What can hang from each mark:
K_616: K_600 K_892
K_892: K_464 K_536 K_616 K_715
K_536: K_494 K_573 K_892
K_222: K_494 K_573
K_7: K_573
K_715: K_600
K_573: K_7 K_464 K_536
K_600: K_616 K_715
K_494: K_222 K_536
K_464: K_573

Every row comes from one small tree of marks. Brackets hold a mark, then the marks that hang from it, in the order of their numbers. Every link used is in the known rows. Which tree was each row made from?
Known rows:
{K_892 {K_464 K_573} K_616 K_715}: [-26   1 -20   4 -16  -2  51 -22  10  14 -36  -9  -4 -10  49  20  26 -12
 -26   8  38  -5  29  10   3 -14 -23  22 -20 -29  -8]
{K_494 K_536}: [ -8  -4 -23   1   0 -10  34  -7 -16  30   3   1  -6  15  11  -3  11  -5
 -11  -6  17  -9  24  19  -5 -25 -12 -26   0 -15 -27]
{K_222 {K_573 {K_536 K_494}}}: [ 16  -2 -29  -9 -15 -11  19 -10 -24  29   0   8  11  14   6 -11  20  -6
 -21   3  16 -42  27   4   4 -23  -8 -19 -36 -21 -15]
{K_494 K_222 {K_536 {K_573 K_7}}}: [  9  -5 -36  -1  16 -15  50 -10 -36  32  14   9 -18  48  14 -15  15   7
  -7  -7  20  12  30  20  -5 -21  -7 -20   6 -29  -6]
{K_573 K_464}: [ -1 -10 -18  -4  -7  -3  36  -6  -5  28  -6  -4   1  15  15 -10  12 -10
 -13  18  16 -17  22  12 -21 -11 -14 -10 -13 -11  -4]
{K_715 {K_600 K_616}}: [ -9  -3 -18  17 -10 -19  25 -18  -6  30  -7   4   4   5   1 -10   9   4
  -5 -10  -1 -31  18  16 -11  -5 -17 -22 -17  11  -5]
{K_7 {K_573 K_464 {K_536 {K_892 K_616}}}}: [-19 -25   2 -17 -12  -5  40  -9 -13  25 -41   2   1  26  34  -1  33 -12
 -20  28  13 -39  47  22 -18 -28 -20   0  -7  -5 -12]
{K_892 {K_464 {K_573 K_536}} K_715}: [-24  -2 -21   0 -17   2  43 -16 -19  19 -23  -5   1  -3  42  11  17 -13
 -20  12  31 -28  43   4   2  -4 -17   3 -18 -29 -19]
{K_536 {K_494 K_222}}: [ -3  -1 -22  -2 -11 -11  37  -5 -12  34  14   0  -9  16   1 -14  16  -7
 -25  -1  24 -18  16   9 -27 -30 -11 -22 -36 -26   5]
{K_536 {K_494 K_222} K_892}: [ -6 -14 -16  -3  -7  -8  32   2  -9  36  10  -7  -7  22  20 -16  23  -5
 -23   0  21 -26  18   7 -21 -30  -9 -34 -19 -31   2]
{K_464 {K_573 K_7 {K_536 {K_892 K_616}}}}: [-30  -1 -17   2  -3  -1  30  -7 -38  17 -23  -7   3   6  33   4  29   2
 -11  -1  21 -13  49  10   1  -6 -16  -9  -4 -25  -4]
{K_7 {K_573 {K_536 {K_494 K_222} K_892}}}: [-19 -17  -3 -16 -14 -10  38  -3 -25  34  -4   4  -6  32  17 -13  26  -7
 -28   8  16 -49  37  11 -22 -43 -14 -30 -27 -23  -5]
{K_494 {K_222 K_573} K_536}: [  8  -4 -37  -4   5 -16  49  -4 -15  32   2   7 -14  52  10 -12  13  -4
  -8  -2  16  -6  19  15   6 -32 -12 -25  -8 -23 -13]
{K_464 {K_573 {K_536 K_892}}}: [-35 -13 -15   3 -13   4  25   2 -21  24 -12 -11   7   9  28  -4  15  -8
  -9   5  10 -36  43   6  10  -3 -14 -31   2 -23 -18]
{K_464 {K_573 K_7 {K_536 K_494 K_892}}}: [-21   0 -15   4  -2   2  22  -4 -45  27   4  -4   8   7  25  -5  21   7
 -22   3  19 -24  43  -4  -2 -12  -9 -26 -23 -36  -5]
{K_892 K_616}: [-11  -2 -19  -3 -15 -12  32 -12   1  21 -18  -6  -2  -7  14   2  23 -11
 -14  -7  22 -14  22  22 -14 -20 -20  -4 -13 -10  -6]
{K_573 K_7 K_464 {K_536 K_892}}: [  2 -14 -16 -11   4  -1  29   0 -48  30 -10  -2   6  24  33 -15  21   2
  -9  17  17 -24  45   8 -22  -4  -7 -20  -1 -18  -5]
{K_616 {K_600 K_715} {K_892 {K_536 K_573}}}: [ -3 -14 -22 -13   1   8  12 -47 -28  25 -17   2   9  17   9   5  19  -9
 -46  -5  -4 -13  33  12  16 -14  -5 -24  16 -29  -8]
{K_600 {K_616 {K_892 K_536}} K_715}: [ -8  -2 -14   9  -7   8  16 -58 -32  28 -17  -4  -2 -19   2   0  12 -20
 -48  -3  -3 -28  30  15  -9  -4 -12 -30 -15 -22  -6]
{K_600 K_616 K_715}: [ -5 -14 -16   3  -7  11  25 -41  -5  22  -2  -2  -1 -20   9 -13  -2 -20
 -14 -10  -2 -29  16  12  -6   2 -15 -22 -18  -6  -4]
{K_616 K_892}: [ -6   4 -15   1  -9 -10  18 -23 -12  27  -7  -9   2  -2  13   1  14  -8
 -20  -5  12 -17  26  15 -13 -18 -13 -22   7 -24 -11]
{K_892 {K_536 K_573} {K_616 K_600}}: [-11  -6 -27 -20  -8 -14  31 -18 -13  26 -28   5   0  22  11   7  31  -5
 -33  -3  17 -13  33  24   9 -20 -15  -5  -4  -8  -7]
{K_536 K_494 {K_573 K_464} K_892}: [ 14 -30 -18  -2  -1  -1  28  -6   6  36   4   1   8  31  34 -18  25  -4
 -25  28  13 -28  24   6   0 -14  -6 -16  -4 -27  -7]
{K_222 {K_573 K_464}}: [ 16 -12 -29  -7  -4  -8  36  -8   0  26 -10   2   7  29  18 -14  14  -7
 -12  20  10 -19  18   7   3 -15 -13  -9 -15 -13  -3]
{K_222 {K_494 K_536}}: [  2  -3 -24  -1  -1 -10  18  -6 -10  23  -3   9   3  13   0   1  13  -5
 -22   2  15 -14  19  23 -12 -18 -11 -25  13 -21 -24]
{K_616 K_600}: [-15  -4 -18 -22  -5  -7  26  -5  -7  25  -6   0   3  15  13  -3   6  -5
  -8 -12  12 -16  19   9  -5 -18 -14 -19  -2  -2  -8]
{K_573 K_464 {K_536 {K_892 K_715}}}: [ -3 -27 -13 -12 -12  12  30  -4 -21  37 -25  -6   5  21  45  -8  27  -9
 -20  18  36 -37  41   7 -13  -7  -9 -22  -2 -25 -18]
{K_573 K_7 K_464 {K_536 K_494}}: [ 13   3 -20  -8  -2  -3  29 -11 -52  32   4   8   4  16  10 -13  20   4
 -24  19  24 -21  37   3 -35 -12  -8  -7 -39 -23  -1]
{K_494 {K_536 {K_892 K_616}}}: [-14 -14 -15  -1   1 -10  35  -6  -6  28 -18  -4  -7  19  33   4  28  -5
 -13  -4  22  -9  29  23  -1 -30 -15 -18  12 -18 -28]
{K_573 K_464 {K_536 K_494 K_892}}: [  3 -19 -12  -8  -9   3  23  -1 -26  36  -5  -1   7  23  26 -13  25  -7
 -24  27  18 -44  37   2 -22 -14  -7 -21 -21 -24 -14]
{K_715 {K_600 {K_616 {K_892 K_536}}}}: [-12  12 -15  23 -11 -23  17 -35 -34  35 -22   0   2   4  -6   4  22   5
 -39  -4  -2 -31  31  20 -14 -10 -14 -29 -14  -4  -7]

Which tree is each row?
[ 14 -13 -32   1   2 -11  19  -9  -1  22   0  14   5  25   6  -4  15  -3
 -20   6  10 -14  23  26   6 -12  -7 -21  26 -26 -25]	{K_222 {K_494 {K_536 K_573}}}
[ -8 -16 -15   8 -12 -20  38 -10   6  23 -42  -4   9   7  56  14  43   7
 -18  -1  31 -17  26  14  -3 -23 -17   6   1 -15 -10]	{K_536 {K_892 K_464 K_616 {K_715 K_600}}}
[-28   5 -19   8 -12 -13  50 -17   7   9 -27  -7  -4  -6  35  15  20 -13
 -15  14  14  -8  29  13  -1 -12 -23  21 -17 -19  -5]	{K_892 {K_464 K_573} K_616}
[-25  10 -23   4  -5   0  31  -8 -47  20  -3  -3   4   2  12  -3  11   2
 -10  -4  17 -14  43   6  -3  -1 -14 -17 -16 -22  -5]	{K_464 {K_573 K_7 K_536}}
[ -8  -6 -18  15 -15 -10  27 -24  -2  36 -16   2   4   1  14  -6  16   5
 -15 -16  23 -28  18  13  -7  -6 -17 -20 -20   1  -7]	{K_892 {K_715 {K_600 K_616}}}
[  4  -4  -9   6  -1   1  28 -62  -9  15 -16  -2  -4 -18  31   1   2 -22
 -23   7 -12 -28  23  10 -10   1 -12   0  -4 -21  -8]	{K_600 {K_616 {K_892 K_464}} K_715}
[ -6  -5 -26 -22  -5 -24  44 -22 -12  16 -33   7  -4  20  31  16  30  -8
 -33  11  12 -16  36  21   6 -17 -14  16  -4  -9  -9]	{K_892 K_464 {K_536 K_573} {K_616 K_600}}
[-14 -15  -6 -17 -13  -4  40 -10 -23  26 -20   6   2  23  12  -8  15 -13
 -19  25  10 -41  42  17 -22 -24 -19  -8 -19  -3 -10]	{K_7 {K_573 K_464 K_536}}
[-28  11 -25   9 -12 -16  56 -12 -27  26  -3  -3 -14  14  12   7  23 -10
 -51  23  20 -17  30   5 -15 -27 -14  -6 -51 -38   5]	{K_892 {K_464 K_573} {K_536 {K_494 K_222}}}
[ 17  -2 -32  -2   3 -14  38 -12 -27  32  22   7  -8  28   9 -19  21   7
 -21  -3  23  -3  22  10 -16 -21  -7 -16 -25 -35  15]	{K_536 {K_494 K_222} {K_573 K_7}}
[ -6   6 -12  22  -7 -20  15 -34 -12  32 -15   1   5   8   4  -3  13   5
 -15  -7  -6 -27  24  15 -13  -7 -15 -21  -3  -2  -7]	{K_715 {K_600 {K_616 K_892}}}
[-21   1 -20 -23 -15  -3  32 -18 -18  30 -39  -1  -2   4  19  17  34  -7
 -46 -13  46 -10  29  18  -6 -29 -18  -9 -20 -13  -9]	{K_892 K_536 {K_616 K_600} K_715}
[ -6 -28 -17 -24  -4   1  27 -14  15  28 -32  -2   5  26  53   4  33  -4
 -18 -10  35 -14  28  13  22 -18 -14  -7  21 -20 -13]	{K_536 K_573 {K_892 {K_616 K_600} K_715}}
[ -3  -4 -18  13 -11 -19  40 -28  -1  27 -23   5   1  -2  34   1  16   2
 -14  -2  18 -30  21  11 -10  -5 -18   0 -22   1 -10]	{K_892 K_464 {K_715 {K_600 K_616}}}
[  0 -11 -16 -12  -9 -16  43  -1 -29  27  -2   0  -9  26  38  -8  24  -9
 -19  18  16 -44  35   6 -28 -22  -6 -14 -23 -33  -9]	{K_573 {K_536 {K_494 K_222} {K_892 K_464}}}
[ -7  12 -15  20  -8 -33  29 -40 -31  28 -28   3  -1   3  14  11  22   2
 -39  10  -8 -32  34  18 -17  -9 -14 -10 -14  -6  -8]	{K_715 {K_600 {K_616 {K_892 K_464 K_536}}}}
[  1   8 -10   4  -4 -20  33 -43  -7  20 -16  -4  -9  -8  33   2   4 -16
 -18  11  -3 -32  27  13 -18  -3 -16  -1  -4 -15 -12]	{K_600 {K_616 {K_892 K_464}}}
[ -3  -7 -21   8 -12 -20  38 -12  -3  25 -20   1  10   5  34   7  26   7
 -15  -3  27 -17  21  10  -9 -19 -15  -1 -11 -12 -10]	{K_892 K_464 {K_715 K_600}}
[-18 -17 -10 -25  -8   2  27 -10   7  28 -35  -7   4  14  48   8  31  -4
 -20 -14  39 -13  24  11   3 -24 -17 -11   7 -15 -11]	{K_536 {K_892 {K_616 K_600} K_715}}
[ 25  -8 -29  -3   9  -7  46 -12 -26  35  15  10  -8  46  13 -23  21   6
 -24  21  22   1  24   6 -26 -17  -6  -3 -29 -34  19]	{K_536 {K_494 K_222} {K_573 K_7 K_464}}
[-14   0 -22  17 -18 -12  28 -25 -24  39 -24   1   2  -3   4   0  25   5
 -41 -12  26 -31  26  17  -8 -10 -16 -29 -32  -1  -8]	{K_892 K_536 {K_715 {K_600 K_616}}}
[ 12  11 -31   0  -8 -19  28 -24 -34  38  -5   2  -5  30  -4  -2  32  -2
 -58   8  19 -20  24   8  -8 -39  -8 -29 -34 -45   5]	{K_616 {K_892 {K_536 {K_494 {K_222 K_573}}}}}
[-10  -5 -22  11 -19 -12  29 -13   2  29 -32  -1   9   4  18   8  38   9
 -21 -16  39  -8  20  19  -9 -23 -19  -3 -13  -8  -6]	{K_892 K_616 {K_715 K_600}}
[  9  -4 -29  -2 -12 -23  38 -19 -18  27   0   5   0   3  21   3  28  -7
 -48  19  14 -31  29  14  -3 -23  -7  -5 -28 -28 -12]	{K_892 K_464 {K_536 K_494 K_573}}
[ 17 -12 -28  -4   8  -6  38 -13 -20  27   2   4   3  26  23 -17  16   2
 -10  16  14  -1  30  12  -9  -3  -9  -3  -2 -18   6]	{K_536 {K_573 K_7 K_464}}
[ 22  -7 -30  -4  17 -15  16  -2 -24  21  -4  12  11  32  22  -7  21  12
 -17  -2  11  -7  21  11  15 -20  -5 -33  24 -30 -14]	{K_222 {K_494 {K_536 K_892}} {K_573 K_7}}
[-10 -20 -17  -3   0   3  32  -6 -10  37  -9  -8  -3  17  43   0  22  -4
 -20  -9  39 -14  26  14   5 -28  -9 -37  13 -29 -33]	{K_494 {K_536 {K_892 K_715}}}
[ 13 -21 -24  -8   6  -9  40 -16 -12  23 -11  -5   3   8  70  -3  27   4
 -15   0  31 -11  31   9  10  -9  -7  -6  15 -34  -6]	{K_536 {K_573 K_7} {K_892 K_464 K_715}}
[  5 -25 -25  -4  11 -20  57  -4  -7  27  -1   3 -18  53  51  -8  20  -6
  -6  16   8 -13  32  19   4 -22  -6 -14  24 -31 -20]	{K_494 K_222 {K_536 K_573 {K_892 K_464}}}
[ 11  -6 -32   1  13 -13  36 -14 -31  29  12   8  -5  27  19  -8  14   7
  -8  -9  16   6  30  20   7 -17  -7 -19  11 -23 -18]	{K_494 {K_536 {K_573 K_7}}}
[-10   1 -12 -19  -6   1  17 -27 -10  32 -22  -4   4  13  29   9  17  -3
 -28 -14  31 -10  25   6  -4 -22 -12 -16   9 -25 -13]	{K_616 K_600 {K_892 K_715}}
[-30  -8 -16 -10  -1   8  43 -35   5   2 -30   1   3   2  35  17  12 -15
 -17   7   0  -1  26   2  13 -10 -19  25 -10 -16  -1]	{K_892 {K_464 K_573} {K_616 {K_600 K_715}}}
[-13  10 -14 -19  -4 -22  31 -28 -33  22 -26   0  -1  13  25  18  19  -8
 -41   8   6 -18  36  11 -11 -23 -10  -8   1 -19 -12]	{K_616 K_600 {K_892 K_464 K_536}}
[  5 -18 -25  -3   7  -9  26  -5 -18  26   5  -5   6  15  37 -16  20   5
  -6  -9  13 -12  30  13   9  -8  -7 -27  19 -23  -3]	{K_536 {K_573 K_7} K_892}
[-12   5 -20  17 -17 -13  17 -25 -33  39 -28  -4  11   5   8  15  39  11
 -52 -11  31 -15  33  16  -8 -26 -10 -31  -6 -27 -11]	{K_616 {K_892 K_536 {K_715 K_600}}}
[  9 -11 -29  -2  -8 -12  37 -10  -4  33  16   4  -8  29   7 -18  20  -6
 -22   3  19 -19  18  13 -10 -23  -9 -18 -23 -31   4]	{K_536 {K_494 K_222} K_573}
[-19   7 -25  21  -2 -14  44 -15 -22  19 -16  -1  10   5  37  12  23  21
 -17  -4  27   6  30  -1   3 -11 -17   6 -18 -22   4]	{K_892 {K_464 {K_573 K_7}} {K_715 K_600}}
[  2 -20 -15 -10  -7   0  38   2 -31  38  -2   1  -6  45  23 -19  26  -7
 -24  29  21 -38  36   4 -34 -18  -6 -23 -26 -31  -1]	{K_573 K_464 {K_536 {K_494 K_222} K_892}}
[ -6 -11  -3 -16 -15  -5  35 -14 -24  32  -8  12   3  21   8  -9  20  -9
 -33  29  14 -43  38  10 -27 -35 -16  -5 -41 -11 -11]	{K_7 {K_573 K_464 {K_536 K_494}}}
[-18   7 -23  -2  -6   0  45 -17 -41  17 -17  -4   1  -4  45  10  18   0
 -18   4  35 -13  46   1  -4  -3 -15   6 -21 -33  -9]	{K_892 {K_464 {K_573 K_7 K_536}} K_715}
